Every row comes from one small tree of marks. The marks that hang from a mark follow it in brackets, in alphabetical order. Every link used is in the known rows. Which tree was each row made from?
Known rows:
bara(dogad gutot(rifasur zakin)): [  8.4 -12.8  -6.3   9.2 -30.5   4.7 -16.8  30.4  -4.4   2.6  -2.0  -3.0
   6.0  -6.7  -9.1   0.0  12.3   2.5   6.3  -3.2  22.9]
bara(dogad(rifasur(gutot(zakin(taba))))): [  6.0   2.0  20.5  11.3  18.0   2.2   0.7  14.5 -13.9  -0.4  -4.0  -8.9
   4.3  -8.1  -1.7  -0.1   4.5  -4.5   1.4 -15.5   9.7]
zakin(dogad(bara) geve taba): [ -5.1   5.7  -5.0  -7.2  -1.8  -9.7   5.5 -51.8   5.4  -1.0  12.7  13.2
   5.9   3.1  11.4   8.8  -9.2   5.5   4.1 -39.2 -31.7]
geve(bara(dogad(rifasur) gutot(zakin(taba)))): [ 15.9 -14.2  17.6   7.2  19.1   3.8  -1.1  12.0 -29.2   2.9  -0.7  -4.9
  16.8  -7.8 -24.7  15.1  35.9   9.2   8.3  17.9   1.6]
rifasur(gutot(zakin(dogad taba))): [ -4.3  11.4  -3.0  11.7   5.7  -3.1   3.6 -10.8  -3.4   1.2   0.0  -1.9
  -1.9   2.1   7.9  -9.8 -33.0  -6.0  -4.5 -29.0   0.5]
rifasur(gutot(zakin(geve taba))): [ -2.2  14.0   2.4  -7.3   2.5  -1.3   1.9 -10.5   5.5  -1.2   0.1  -2.1
  -6.5   2.1  12.3 -20.2 -13.4  -0.7  -6.5 -18.7   4.6]
zakin(taba): [  0.8  14.0  -5.7  -9.4  -4.7   0.0  -7.4 -45.6   0.5   0.4  -2.1   5.2
  -4.3   1.9  15.5  16.0  10.1   4.6   2.8  29.5  -0.3]
dogad(rifasur): [ -0.8   8.4   3.5  -3.5 -21.6   8.3  -4.6 -22.2  -0.5   0.0  -6.0   1.8
  -6.6  -0.9   8.9  19.3  19.1   2.7  10.9  56.0   1.8]
zakin(geve): [ -1.0  23.0 -12.4 -24.0 -25.6   2.8  -7.6 -29.9  14.3   0.1   3.6   6.9
 -13.1   3.8  11.2   2.5  10.9   6.1   9.0  38.9   3.6]
gutot(rifasur zakin(dogad geve(bara))): [-11.6 -23.6 -35.1   3.5 -11.9   1.7   6.4  -1.2   6.3   2.2   8.6   0.4
   2.4   3.6  -7.0  -8.0 -15.1   0.5  -0.2 -45.3 -21.4]
rifasur(gutot(zakin(dogad))): [ -4.2  13.9  -4.0   9.2 -11.5   4.0   2.4  10.9   3.9   1.2  -3.4  -2.7
  -9.1   1.7   3.7  -9.4 -30.2  -8.1   1.9  -5.5  15.2]
geve(bara(dogad) rifasur(gutot(zakin(taba)))): [ 12.0   0.8  14.5   0.2  43.9  -1.3  -0.3  31.8 -10.4  -0.7  -4.6  -6.8
   3.4  -3.3 -18.5   7.8  25.0  -5.1  -4.6  32.5  16.0]
dogad(rifasur(gutot(zakin(taba)))): [ -1.9  -0.8  19.6  10.7   7.5   4.0   4.8  -2.0 -10.0  -1.5  -9.5  -6.7
  -0.6  -2.4   8.5  -1.0 -10.1  -3.2  -4.7  -2.0   2.9]
bara(dogad): [  8.9  18.9  -5.0 -13.2 -15.9   4.9 -13.9  -9.6   1.6   2.0   1.5   2.3
  -6.3  -3.5   1.0  15.4  26.8   1.7  14.8  41.9  20.1]
geve(bara(dogad) rifasur(gutot(zakin))): [ 12.6   5.3  14.8  -2.2  26.6   4.1  -2.8  51.3  -3.6  -0.7  -7.3  -7.7
  -4.3  -3.3 -23.5   6.3  30.5  -6.3  -0.6  59.9  30.5]
dogad(bara rifasur): [ -0.5  -5.1  21.5   0.0 -14.9   7.2   2.8 -19.8  -2.2  -3.0  -8.5   5.8
   1.3  -2.7   7.8  28.3  19.6   4.9   6.5  35.6  -8.5]
dogad(bara rifasur(gutot(zakin(geve taba)))): [ -3.1  -7.6  31.0   4.6   9.1  -0.4  15.2  -2.5  -3.4  -5.3  -4.4  -0.9
   5.5  -2.0   9.4  -6.0  -8.9   0.8  -7.3 -35.4 -16.0]
rifasur(gutot(zakin(geve))): [ -2.1  17.6   0.8 -10.9 -16.3   4.8   0.2  10.1  11.4  -1.3  -2.5  -3.1
 -14.7   2.2   8.6 -21.1 -11.1  -1.2  -1.9   9.0  18.8]
gutot(rifasur zakin(geve taba)): [-10.5 -12.3 -25.3  -1.2 -11.3  -1.2  -3.8 -26.7   5.0  -0.3   2.7  -0.1
   3.1   1.0  13.8 -15.1 -18.5   2.9  -5.6 -54.4 -17.6]
bara(gutot(rifasur zakin(dogad))): [ -4.3 -16.2 -19.9  18.4 -36.7   1.8  -8.1  10.7  -1.2   4.7  -0.4   1.9
   5.6  -0.1  -2.9  -4.2 -23.3  -0.3   3.3 -21.9   1.7]

Write each row's tree:
[  5.8 -14.9 -10.9  -0.2 -10.7  -5.1 -12.4   8.1  -3.3   2.2  10.6  -0.7
  12.3  -4.6  -4.3 -10.4   5.8   5.9   2.9 -47.6   0.1] | bara(dogad gutot(rifasur zakin(geve taba)))
[ -6.7  12.1  -9.1   0.6   6.6  -5.9   6.1 -11.4   5.4   0.7   8.1  -0.4
  -2.9   3.8   7.4 -22.4 -33.6  -4.5  -2.9 -53.5  -8.9] | rifasur(gutot(zakin(dogad geve taba)))
[  7.3   5.2  17.6 -10.2   0.1  -1.6  -6.4  20.6   1.9  -3.3  -5.6   6.2
   3.7   0.3  -9.4  -7.7   6.8   6.1   5.1  37.3   6.6] | dogad(bara(gutot(zakin(geve(rifasur)))))
[  4.1   9.3  13.9  -3.9  -0.4   6.0   1.5  32.1   0.4  -1.3   1.8  -8.5
  -4.4  -5.7  -4.4 -14.8   9.2  -4.2   6.9  -6.1  14.6] | bara(dogad(rifasur(gutot(zakin(geve)))))
[ -2.9   8.7  13.5  -4.4  18.3 -14.5   6.9  -8.3  11.3  -3.2   6.3  10.4
   1.9   3.7   4.9  10.0  -8.6  -4.3  -4.4  -8.6 -19.5] | zakin(dogad(bara) geve(rifasur(gutot)) taba)
[  8.7   1.9  -7.2 -16.2  47.6  -3.5  -4.8   4.1  -6.1  -0.6   6.4  -2.6
   6.8  -1.8 -20.9  -5.8  24.7   3.3   5.5  10.0  -5.5] | gutot(zakin(geve(bara(dogad) rifasur) taba))
[  3.5 -30.5  -5.6  12.5  -8.1   1.3  -1.5   1.1 -13.8   2.7  -4.8  -1.1
  12.0  -0.6  -8.4  12.8  10.6   8.4  -8.3   1.5  -4.1] | geve(bara(gutot(rifasur zakin(taba))))
[  4.1   3.4  11.1  -1.8  16.2   5.9   1.6  36.8  -0.3  -1.7 -13.9  -5.6
  -8.9   1.9 -12.4   5.8  14.7  -5.7  -5.5  74.8  22.3] | geve(bara rifasur(gutot(zakin)))
[ -3.8  20.0  -3.8  -8.9  18.9 -13.2  -1.5  -7.3  14.9   0.2  10.3   6.3
  -5.8   5.7   6.7   2.4  -6.9  -7.2  -1.0   7.9  -9.0] | zakin(dogad geve(rifasur(gutot)) taba)
[ -7.0 -16.9 -23.5   9.5 -16.8  -8.1  -4.7 -10.1  -0.3   3.7  11.9   4.3
  11.7   1.7   1.4 -15.4 -29.1   3.7  -0.9 -68.6 -21.0] | bara(gutot(rifasur zakin(dogad geve taba)))
[  0.8  13.8  11.2   1.9  23.4  -1.7  -5.3   9.9  -1.0  -1.9 -11.9  -3.2
  -4.3   0.9   3.5  -5.8  -9.5  -6.7  -7.2  30.7  14.4] | geve(rifasur(gutot(zakin(taba))))
[ -1.1  -8.9  35.5  13.5 -10.5   8.7  11.2  18.1  -6.6  -4.8 -15.8  -3.3
  -0.2  -4.4   4.1   4.6  -5.3  -2.2  -3.5  11.4   7.1] | dogad(bara rifasur(gutot(zakin)))
[ -0.8  10.7  -4.5 -12.8  11.9  -4.7   5.4  18.4  16.0   0.4   6.7   5.0
 -10.0   6.5 -10.5  12.9  14.8  -5.2   0.7  49.2   0.0] | zakin(dogad geve(bara rifasur(gutot)))
[ -3.9  -0.4  -8.0   0.1  17.8  -4.2  14.3  -5.7   0.0   1.5   9.0  -0.8
   0.0   4.3  -4.3 -10.6 -16.7  -1.4  -5.5 -38.0 -14.4] | rifasur(gutot(zakin(dogad geve(bara) taba)))
[  5.2 -22.1  -4.3   2.3 -37.6   5.8  -6.0   7.7   1.1   2.9  -4.2   4.6
   1.1   1.2  -6.4  33.4  36.6   8.0  -1.1  60.3   8.3] | geve(bara(gutot(rifasur)))
[-12.0 -26.7 -35.2   6.9   7.0  -4.1   8.5 -23.0  -0.5   2.3  11.2   0.8
   9.9   2.9  -3.2  -7.0 -17.3   2.4  -4.4 -76.0 -35.3] | gutot(rifasur zakin(dogad geve(bara) taba))
[-10.1  -8.4 -25.4  -4.5 -28.3   4.2  -5.2  -7.6  11.8  -0.9  -0.4  -0.7
  -4.7   1.0  10.3 -18.4 -12.3   1.2  -0.9 -28.0  -3.9] | gutot(rifasur zakin(geve))
[ -0.1  10.8   9.2   4.3  -0.1   1.3  -0.1  -8.9  -2.9  -0.7  -8.0  -4.0
  -5.4   0.0  11.8  -7.4 -14.0  -2.2  -7.2   1.7  15.3] | rifasur(gutot(zakin(taba)))
[ -4.0  -4.6   5.0   0.2  13.4  -4.4  16.5 -14.5   0.4   1.3  11.0   2.9
   2.2   3.4  -2.5  16.8   8.3   0.5  -1.5  -7.8 -25.7] | zakin(dogad(rifasur(gutot)) geve(bara) taba)
